Known rows, with every step that occurs
fivez-nitil-gilik-noda-geli: .26  -.07  .02  -.02  -.11  -.24  -.19  .03  -.18  .20  -.03  -.16  -.12  .07  -.01  -.21  -.16  -.14  -.04
kepiz-geli: .18  -.08  -.01  .12  .17  .03  -.19  .19  -.05  .28  -.27  -.07  -.02  .30  -.12  .02  -.02  .07  -.02
nitil-fivez: .22  .01  -.13  -.01  -.05  -.18  -.07  -.11  -.15  .28  -.13  -.15  .05  .28  -.24  -.01  -.04  -.04  -.14
nitil-geli-kepiz-gilik-noda-fivez: .11  .02  .06  -.23  -.13  -.18  -.16  .14  -.31  .24  -.04  .33  -.24  .51  -.19  .02  .16  .17  .30
nitil-gilik: .23  .00  -.07  .08  .16  -.11  .04  .20  -.08  .27  -.05  -.08  -.04  .14  -.19  -.09  .03  -.11  -.01
noda-fivez: .08  -.25  .01  -.04  .06  -.03  -.12  .06  -.14  .24  -.15  -.05  -.11  .31  -.20  -.01  .08  .25  -.04
geli-kepiz-gilik: .20  -.05  -.17  -.20  .04  -.06  -.10  .07  -.03  .22  -.12  .25  -.07  .40  -.24  .09  .13  .08  .14
noda-fivez-fusodes: -.08  -.33  -.05  .05  -.02  .03  -.25  .19  -.13  .18  -.26  -.15  -.10  .18  -.16  -.15  .01  .24  -.06
fusodes-fivez-noda-gilik: -.02  -.05  .02  .20  -.28  .07  .02  -.08  .03  .16  -.02  -.15  .14  .29  -.38  -.18  -.12  .05  .05
fusodes-fivez-noda-geli-kepiz-gilik: .01  .05  -.11  .02  -.31  -.06  -.01  .04  .03  .15  .08  .14  .06  .32  -.28  .08  -.12  -.05  .17
noda-fivez-nitil-gilik: -.01  -.30  -.01  -.11  .07  .03  .06  .18  -.12  .31  -.12  -.11  -.04  .10  -.26  -.08  .06  .07  -.20
gilik-noda-geli: .36  -.03  .05  .05  -.11  -.29  -.37  -.11  -.20  .12  -.05  -.09  -.19  .29  .05  -.15  -.13  .04  .11
fusodes-fivez-nitil-gilik-noda-geli: .07  -.13  .02  .09  -.22  -.28  -.10  .15  -.06  .18  .08  -.11  .01  .05  -.15  -.16  -.26  -.20  -.07
gilik-noda-fivez-fusodes: -.09  -.32  .06  .06  -.15  -.11  -.42  .05  -.25  .12  -.25  -.08  -.20  .35  -.11  -.23  -.10  .20  .06
noda-geli: .37  -.05  -.07  .03  .01  -.17  -.20  .02  -.09  .18  -.05  -.16  -.11  .11  -.01  -.07  -.03  .08  .00
gilik-noda-fivez-nitil: -.02  -.37  .15  -.16  -.16  -.08  -.31  -.14  -.17  .21  -.18  .01  -.13  .41  -.15  -.14  -.04  .21  -.03
fusodes-fivez: .05  -.14  -.01  .12  -.05  -.12  -.06  .12  .10  .21  .00  .00  .07  .24  -.27  .00  -.06  .01  .01
nitil-geli-kepiz-gilik-noda: .25  .20  .03  -.18  -.13  -.22  -.18  .08  -.18  .24  -.01  .34  -.18  .47  -.13  -.01  .11  -.03  .38
geli-kepiz-gilik-noda-fivez: .04  -.22  -.03  -.21  -.10  -.13  -.24  -.01  -.27  .17  -.15  .30  -.23  .62  -.23  .06  .06  .23  .17
fivez-nitil-geli-kepiz: .08  .07  -.01  -.36  -.06  -.02  .02  .07  .03  .33  .04  .12  -.04  .05  -.12  -.05  .18  -.09  .18

Rows
.09  .14  -.04  .08  -.25  -.06  -.02  -.29  -.14  .27  -.10  -.17  .12  .38  -.28  -.07  -.11  -.13  -.03 => nitil-fivez-noda
.07  -.15  .07  .06  .02  -.19  -.10  .12  -.32  .23  -.08  -.03  -.20  .35  -.20  -.12  -.04  .02  .02 => nitil-gilik-noda-fivez
-.06  -.16  .07  .07  -.17  -.19  -.06  .12  .01  .22  .03  .02  .06  .21  -.28  -.15  -.19  -.23  -.03 => fusodes-fivez-nitil-gilik-noda
.03  -.12  -.02  -.41  -.08  .03  -.01  .21  -.10  .34  -.08  .25  -.08  .25  -.26  .07  .27  .21  .08 => noda-fivez-nitil-geli-kepiz-gilik
.18  -.04  -.06  -.17  -.10  -.18  -.27  -.05  -.15  .17  -.11  .30  -.16  .58  -.18  .01  .02  .04  .24 => geli-kepiz-gilik-noda
-.07  -.09  -.06  -.13  -.21  -.27  .00  .14  -.07  .17  .16  .03  -.06  .02  -.18  -.10  -.22  -.30  .05 => fusodes-fivez-nitil-gilik-noda-geli-kepiz
-.04  -.26  .01  -.04  -.13  -.04  -.08  .06  .20  .24  -.03  -.01  .14  .17  -.27  -.04  -.06  .01  -.09 => fusodes-fivez-nitil
.33  -.08  .03  .04  -.09  -.19  -.37  -.06  -.14  .18  -.19  .16  -.10  .60  -.15  -.05  -.02  .13  .13 => kepiz-gilik-noda
.07  -.07  -.19  .07  -.12  -.12  -.20  .02  -.14  .21  -.23  -.25  .05  .15  -.20  -.14  -.11  -.06  -.17 => nitil-fivez-fusodes
-.06  -.34  -.01  -.37  -.18  -.05  -.26  -.06  -.18  .21  -.18  .29  -.15  .54  -.24  .01  .05  .24  .06 => geli-kepiz-gilik-noda-fivez-nitil
.18  .00  .01  .10  -.19  .12  -.07  -.20  -.09  .19  -.13  -.18  .01  .33  -.25  -.23  -.02  .11  .07 => fivez-noda-gilik
-.13  -.29  -.09  -.14  -.17  -.08  -.37  .12  -.26  .12  -.25  .19  -.22  .49  -.20  -.07  -.02  .21  .15 => geli-kepiz-gilik-noda-fivez-fusodes
.19  .19  -.22  -.10  -.31  -.12  -.02  -.19  -.22  .22  -.05  -.01  .03  .35  -.25  .07  -.10  -.10  .01 => nitil-fivez-noda-geli-kepiz-gilik
.22  .01  -.04  -.16  -.12  -.28  -.27  -.11  -.22  .11  .03  .06  -.26  .26  .02  -.07  -.11  -.06  .23 => gilik-noda-geli-kepiz
.46  -.05  -.01  .07  -.13  -.28  -.42  -.03  -.21  .13  -.14  .04  -.16  .44  -.02  -.06  -.09  .15  .09 => kepiz-gilik-noda-geli
.24  -.01  -.15  -.19  .01  -.15  -.10  .02  -.10  .18  .02  -.01  -.17  .08  -.03  .00  .01  -.01  .12 => noda-geli-kepiz
